Known rows, with every way that one mark hangs from another
tuman[linak[lisotof pudo] zeru[tonapos]]: [ -2.0  15.7 -42.6 -24.9 -16.9  11.2  34.1  50.3   9.6   3.6 -16.1 -15.6
  41.6   9.8  -3.9  15.1  22.5  26.7]
ratel[zeru]: [ -7.3  13.0 -11.7 -10.1   6.5   1.2  18.9  12.2  -8.2   9.5  -4.2   9.6
  -2.9  -9.4  -0.3  -8.0   2.5  -2.6]
ratel[linak[lisotof] zeru]: [ -6.2  43.4 -25.4   1.6   9.2  -5.6  14.2  30.4   2.7  -0.3 -12.3   7.5
   2.2   4.1   1.4 -17.1  13.4  12.0]
zeru[pudo tonapos tuman[linak]]: [-14.4  13.1 -35.6  -1.4 -26.2  22.9  18.8  14.4  25.3   8.0 -12.8  15.1
  21.8 -17.9 -13.5  12.3   3.5   5.3]
tonapos[zeru]: [-12.9  -2.2 -15.8  -7.2   0.3   6.4  14.8  -0.5  11.8  -1.1  -4.6  -7.0
   0.8  -1.9  -9.3 -16.4   0.5  11.0]
tuman[linak[lisotof] zeru[pudo]]: [-10.7  29.5 -15.1  -5.5 -16.4  -5.3  28.5  34.5  25.9   5.4 -16.6 -11.1
   1.1  14.4  -0.1   3.3  14.4  20.7]
ratel[linak[pudo]]: [ -7.1  19.8 -18.3  -2.7  18.0   5.2 -25.3  20.9 -15.1  -1.1   1.2  -8.8
  25.9  -9.2  -3.2  -5.1  -0.7   1.2]
linak[lisotof]: [  8.3  10.9 -11.7   3.9  -8.7  -2.2  21.7   6.8  13.5  -3.1  -4.2   1.8
  -2.0  18.0  -0.7   2.9  16.6   9.4]
zeru[tonapos]: [  5.6  -9.4 -17.8  -1.3  -7.7  11.1   8.9   6.5   6.2  -2.3  -4.2   8.2
  10.3 -17.3  -1.2   4.2  -4.3   5.7]
lisotof[linak[pudo]]: [  4.6  13.9 -18.8 -13.6   4.3  11.8  22.4  11.1 -16.4   3.6   1.1 -33.6
   4.2  -2.7  -2.5   2.3   3.5  -3.0]
ratel[linak[lisotof]]: [  1.9  29.6 -13.6  13.3   4.5  -5.9  -3.1  18.9   8.5  -9.2 -10.3   0.8
   9.7  13.6  -0.2  -8.1  11.5  14.4]
tonapos[zeru[pudo tuman]]: [-14.1   4.7 -35.1 -11.5 -23.2  17.8  18.1  -6.5  39.1   4.6  -3.3   7.2
   1.1 -17.7 -20.1 -12.1   6.5   1.3]
tonapos[zeru[pudo[linak] tuman]]: [ -7.3  14.8 -25.4  -5.4 -11.3   2.8  28.2 -15.7  33.0  10.3   7.3  -1.9
   3.1 -10.4 -24.0  -2.7   9.4  -2.8]
ratel[zeru[pudo tonapos tuman[linak[lisotof]]]]: [-11.9  36.0 -58.9 -12.9 -28.6  21.8  56.7  33.8  33.0  15.2 -22.4  24.3
  14.8  -9.6 -12.5   6.9  20.6  11.4]
tonapos[zeru[pudo]]: [-17.7   1.7 -22.6  -5.8  -0.7   9.8  15.3  -4.1  30.4   1.6  -3.2  -0.7
 -13.7 -21.1 -12.3 -16.5  -8.5   5.7]
linak[lisotof pudo]: [  3.8  10.0 -29.5  -9.5  -2.5   6.8  17.1  15.1   6.0   1.6   1.2  -8.5
  13.1   7.7  -3.7   9.7  21.2   5.6]
tonapos[zeru[pudo tuman[linak[lisotof]]]]: [-22.4  30.1 -42.6  -4.8 -25.9  13.6  44.9  16.7  45.7   2.9 -19.3   3.7
   7.7  15.0 -21.8  -2.5  24.6  18.8]
pudo[linak[lisotof]]: [ 16.1  18.3  -3.4  10.3   3.5 -17.6  28.0  -3.4   8.8   3.3   5.2  -8.3
   0.8  27.0  -4.9  10.9  16.9   4.7]

Rows
[  8.9  25.9 -39.9   0.3  -4.3   0.8  58.0  10.6  23.9  16.2  -0.1  13.9
  -8.7 -19.7  -8.8   5.5   5.0   3.7]
ratel[zeru[pudo[linak[lisotof]] tonapos]]
[-32.1  18.6 -32.0  -8.6 -14.1  16.9  26.1  10.6  31.9   6.8 -14.2  -1.0
  11.6  -1.0 -21.3  -5.7   9.0  11.2]
tonapos[zeru[pudo tuman[linak]]]
[  1.8  19.5 -40.2 -11.1 -14.7   8.7  41.8   1.5  18.8  23.6   3.1  19.9
   5.6 -35.4 -15.0   4.9   4.9  -9.7]
ratel[zeru[pudo[linak] tonapos tuman]]
[ 12.1  25.0  -8.7  -1.0 -14.4 -18.7  31.7   7.3  29.1  10.3   3.5 -15.7
  -4.3   7.2  -2.4   6.0  13.8   6.8]
tuman[zeru[pudo[linak[lisotof]]]]
[ 16.0  17.0 -40.3   3.5 -30.0   4.8  41.7  -5.5  39.9   9.1   4.6  13.7
   8.5  -7.0 -15.3  19.3  20.6   0.9]
zeru[pudo[linak[lisotof]] tonapos tuman]
[  3.7  -3.4 -38.1  -7.2 -32.5  23.9   9.8  -2.5  34.4   5.7  -3.2  20.3
   8.1 -34.4 -12.0   6.2   2.6  -4.9]
zeru[pudo tonapos tuman]
[-16.8  24.7 -50.9 -23.5 -14.1  17.7  36.9  27.8  20.5   4.9 -13.6  -9.6
  38.5  26.2 -21.8   4.4  37.4  19.8]
tonapos[zeru[tuman[linak[lisotof pudo]]]]
[ -2.9  17.9 -27.6  -3.5   5.1   1.9  38.8   6.3   8.9  20.7   3.4   9.9
  -5.7 -36.4  -6.6   1.0 -10.1  -5.6]
ratel[zeru[pudo[linak] tonapos]]
[-12.7  11.2 -22.2 -12.1 -18.7  10.4  17.8  31.6  18.5   6.3 -14.7  -5.3
  13.8 -18.1  -2.0   4.9  -5.6  16.0]
tuman[linak zeru[pudo tonapos]]
[  2.3   7.8 -43.0 -22.1 -22.4  22.0  30.8  14.0   7.7  10.8  -8.0  20.9
  16.8 -22.5  -8.9  -1.6  15.9  -2.2]
ratel[zeru[tonapos tuman]]
[-10.2   9.1 -13.3   2.3   9.0  -6.4  23.6 -12.8  26.1   9.4   9.6 -10.0
 -13.0 -11.3 -15.5  -7.6  -9.5   2.1]
tonapos[zeru[pudo[linak]]]
[ -3.2  34.2 -60.7 -14.2   7.5  15.3  20.8  42.7   0.3   4.6  -9.8   8.5
  24.8 -20.9  -5.8  -8.3  14.5  14.4]
ratel[linak[lisotof pudo] zeru[tonapos]]
[ -2.1  17.8 -57.0 -17.3 -24.0  25.2  35.0  32.2  15.8   4.4 -13.9   2.8
  47.0  11.4 -16.2  22.8  33.2  14.9]
zeru[tonapos tuman[linak[lisotof pudo]]]
[  6.6   4.3 -17.5   7.5  -1.4  -1.3  20.5  -7.5  17.3   9.0   8.7   2.4
  -2.0 -25.8  -7.6  10.2 -12.6  -1.9]
zeru[pudo[linak] tonapos]
[ -3.7  29.0 -24.0  -9.7  -5.8  -1.9  33.4  -1.0  11.3  26.1   5.7  12.2
  -2.5 -17.2 -12.2   1.7   6.7 -17.0]
ratel[zeru[pudo[linak] tuman]]
[-13.6  38.9 -50.1 -26.8  -9.0  13.8  45.1  41.7   1.0  16.2 -15.7   2.4
  33.7  18.7 -13.0   9.9  39.5   6.2]
ratel[zeru[tuman[linak[lisotof pudo]]]]
[-10.5   8.8 -45.1 -21.1 -15.5  27.2  14.6  26.9  -0.3   8.0  -9.5  -1.4
  48.5  -5.8 -14.3  20.0  16.4   5.8]
zeru[tonapos tuman[linak[pudo]]]
[  9.4   6.0 -28.4  -0.5 -22.7   8.9  23.3 -10.8  28.1  12.4   7.5  10.6
  14.8 -25.0 -16.0  13.7   3.3  -8.8]
zeru[pudo[linak] tonapos tuman]
[ -7.8  22.7 -23.6 -21.3  -9.4   0.8  27.1  45.0   1.6   5.8 -11.5 -24.1
  33.2  23.5  -2.9  10.3  25.3  20.3]
tuman[linak[lisotof pudo] zeru]
[  9.1  22.9  -9.3  13.6  -2.8 -14.3  30.1  -6.2  25.6   8.9   8.2  -3.2
 -11.3   6.4  -6.7  10.9   7.6   1.3]
zeru[pudo[linak[lisotof]]]
[-17.7  19.9  -4.3  -7.4  -8.9  -1.3   9.9  27.6  13.3   8.4 -12.2 -14.0
   6.7   0.1  -1.1   0.4  -3.4  10.1]
tuman[linak zeru[pudo]]
